Each row was made from one small tree. The marks that hang from a mark follow it in brackets, in alphabetical order. Every link used is in the known rows. Write each row's tree.
Known rows:
zabub[lote[mozivot] meparev[nula]]: [-117,-266,148,189,-407,-70,-42,282,112,340,184,216,-277,110,-247,209,-376,96,201,331,8,67]
mozivot[lote]: [-326,156,-235,-48,-225,269,84,566,-590,-137,97,65,-67,-30,-193,475,226,60,128,111,98,1]
poge[lote[mozivot[dasot meparev]]]: [183,169,-271,-64,-45,-112,-153,-172,85,-199,-186,-116,-10,-303,-242,-63,64,350,-149,145,-183,203]
lote[mozivot[dasot] zabub[meparev[nula]]]: [66,-404,161,174,147,56,139,21,66,151,-101,42,-309,-70,-12,38,-346,-162,85,-329,45,245]
nula[dasot meparev[mozivot]]: [301,393,140,-397,238,-35,-416,-360,318,-100,12,49,-51,-258,228,-273,-20,92,-87,308,35,-331]
lote[mozivot[dasot[nula] meparev] zabub]: [226,-253,-37,239,203,-73,302,-32,153,-393,-249,32,214,-248,-30,-469,-448,15,-207,-753,47,54]
nula[dasot meparev[mozivot zabub[lote]]]: [16,222,186,-61,171,-255,-307,-334,375,55,235,46,167,41,99,-181,257,122,199,57,12,-275]
meparev[mozivot nula]: [127,140,143,-120,-121,190,77,-158,183,107,-196,289,-94,95,196,177,-86,-170,-86,376,-74,-81]
nula[meparev[mozivot[lote] zabub]]: [-106,335,1,30,36,-149,-136,227,-65,-141,8,34,45,229,171,310,624,68,218,160,106,-22]
nula[dasot meparev]: [134,143,32,-323,180,112,-386,-38,-53,-52,186,-180,8,-310,100,-248,-256,155,-55,153,6,-354]
poge[lote[zabub]]: [-187,-4,-176,216,128,214,116,65,-66,-13,131,-22,5,-120,-154,561,270,110,188,-367,94,6]
zabub[lote]: [-114,-53,-110,-28,-311,23,207,459,-200,91,318,120,105,15,-279,223,-62,229,122,90,52,-242]
zabub[lote[mozivot[meparev]]]: [131,-1,-111,83,-365,-231,166,370,192,-156,120,330,150,-124,-387,-27,-189,479,83,85,12,-136]
nula[dasot meparev[mozivot[lote]]]: [41,596,38,-315,84,-25,-429,-123,38,-174,-30,-9,-151,-301,135,-63,273,38,26,247,191,-202]
mozivot[dasot meparev[nula zabub]]: [61,-344,-172,120,4,21,-49,18,-181,19,0,-494,280,-20,2,-306,-129,-88,-194,-219,-201,166]
zabub[lote meparev[mozivot]]: [-30,-35,22,3,-193,-147,-150,213,278,229,353,221,-236,103,-189,125,197,162,205,309,192,-39]
zabub[lote meparev[mozivot[dasot] nula]]: [6,-85,77,-56,-245,-168,-152,-34,130,420,101,-181,-318,39,-49,-65,18,-148,-51,338,110,98]
meparev[mozivot]: [177,201,26,-225,44,105,62,-86,170,-89,-41,418,1,68,76,106,141,77,-17,321,-64,-134]
poge[lote[mozivot]]: [-45,176,-99,-26,-60,133,5,-122,47,-81,-76,323,-97,-16,-192,402,36,292,110,354,-229,100]
meparev[nula]: [-51,-141,16,-30,-186,353,93,202,-243,148,10,-7,-18,37,54,220,-364,-103,-72,214,-121,-106]
meparev[mozivot zabub]: [-49,-17,64,34,203,71,95,-218,219,-35,71,429,191,426,131,195,354,3,218,117,-209,19]

Which tree is each row?
[76,-20,-23,-141,-262,-173,270,117,-95,22,16,214,23,-65,-279,-64,-173,239,4,159,-75,-57] => zabub[lote[mozivot[dasot]]]
[-368,-98,-177,171,57,248,266,300,-633,-213,-126,-333,38,-107,-31,15,16,-358,-114,-705,230,123] => mozivot[dasot[nula] lote[zabub]]
[375,-6,-148,-184,-18,-130,49,53,65,-300,-168,52,87,-252,-167,-385,-276,301,-223,48,-143,65] => lote[mozivot[dasot meparev]]
[-166,202,-47,58,150,79,224,-19,-196,-245,-275,-12,-17,-58,136,-11,244,-362,-123,-457,261,113] => meparev[mozivot[dasot[nula] lote[zabub]]]
[-62,322,-27,-197,-223,105,47,-53,-284,50,-359,-85,-220,-107,136,173,243,-334,-167,275,51,170] => meparev[mozivot[dasot lote] nula]
[-108,-33,195,2,-172,-17,-379,-188,350,406,241,80,-330,-40,-63,-42,-133,-119,121,314,98,-57] => zabub[lote meparev[mozivot nula[dasot]]]
[129,42,73,-89,-242,-271,146,98,-62,-42,-73,-78,73,-26,-77,-353,-426,149,-189,91,60,-174] => zabub[lote[mozivot[dasot[nula[meparev]]]]]
[-140,-457,58,335,77,262,29,317,-45,243,241,-78,-213,12,-5,330,-230,-179,188,-417,195,43] => lote[zabub[meparev[nula]]]
[419,347,17,-441,116,-199,-161,-97,90,-83,-130,-225,-47,-153,243,-258,143,112,-243,332,108,-172] => nula[meparev[mozivot[dasot]]]
[-191,-314,146,220,-216,-82,284,-45,-99,257,-26,92,146,310,-111,110,-185,-90,149,3,-242,119] => meparev[nula zabub[lote[mozivot[dasot]]]]
[-86,-87,153,80,-128,-162,153,-301,95,300,-62,-29,133,299,80,42,239,-246,20,62,-114,84] => meparev[mozivot[dasot] nula zabub[lote]]
[62,-262,111,110,209,71,6,-67,181,216,-34,-93,-277,-71,142,75,0,-307,26,-356,209,149] => lote[zabub[meparev[mozivot[dasot] nula]]]
[-163,392,78,-76,234,-59,-401,-241,74,-138,62,11,28,5,175,27,462,-20,211,59,51,-76] => nula[dasot meparev[mozivot[lote] zabub]]
[-279,-226,-88,370,56,257,-129,71,0,291,166,-244,-261,-68,-104,592,125,-86,224,-255,102,189] => poge[lote[zabub[meparev[nula]]]]
[-3,-210,-22,-44,201,43,-65,-65,-323,-51,-12,-548,251,184,246,-468,-246,-153,-291,-165,-118,-55] => mozivot[dasot[nula[meparev[zabub]]]]
[33,165,-138,-162,3,70,-6,-230,-84,-66,-188,44,-129,-117,-164,139,43,200,-65,291,-254,196] => poge[lote[mozivot[dasot]]]
[-124,317,-89,-170,-25,92,35,-87,-299,-220,-300,-22,-61,-12,121,-147,200,-292,-249,91,80,112] => meparev[mozivot[dasot[nula] lote]]
[95,-265,-56,177,149,-85,59,-183,54,-310,-176,-3,350,94,-1,-561,-368,37,-191,-260,-299,183] => lote[mozivot[dasot[nula] meparev[zabub]]]
[-138,-183,53,164,140,117,-51,82,-155,-82,130,-252,299,352,243,-185,-289,-61,-76,-91,-101,-180] => dasot[nula[meparev[zabub]]]
[165,-188,44,-12,227,31,422,-2,21,-176,-164,282,-20,-110,-67,23,-184,66,45,-484,30,45] => lote[mozivot[dasot] zabub]
[99,-187,13,18,338,5,-7,-14,196,71,94,12,-218,-64,41,9,196,-99,94,-387,216,112] => lote[zabub[meparev[mozivot[dasot]]]]
[-60,-109,68,6,316,53,88,-485,59,-77,-139,31,277,396,270,-314,75,-298,-161,-89,-244,123] => meparev[mozivot[dasot[nula]] zabub]
[-139,-314,-101,418,-295,-90,61,333,6,107,255,-182,345,137,-191,32,-68,118,97,-180,-82,-30] => mozivot[meparev[nula zabub[lote]]]
[148,163,61,-100,28,-421,-59,-63,134,80,93,-234,161,178,115,-138,422,116,37,105,62,-126] => nula[meparev[mozivot[dasot] zabub[lote]]]
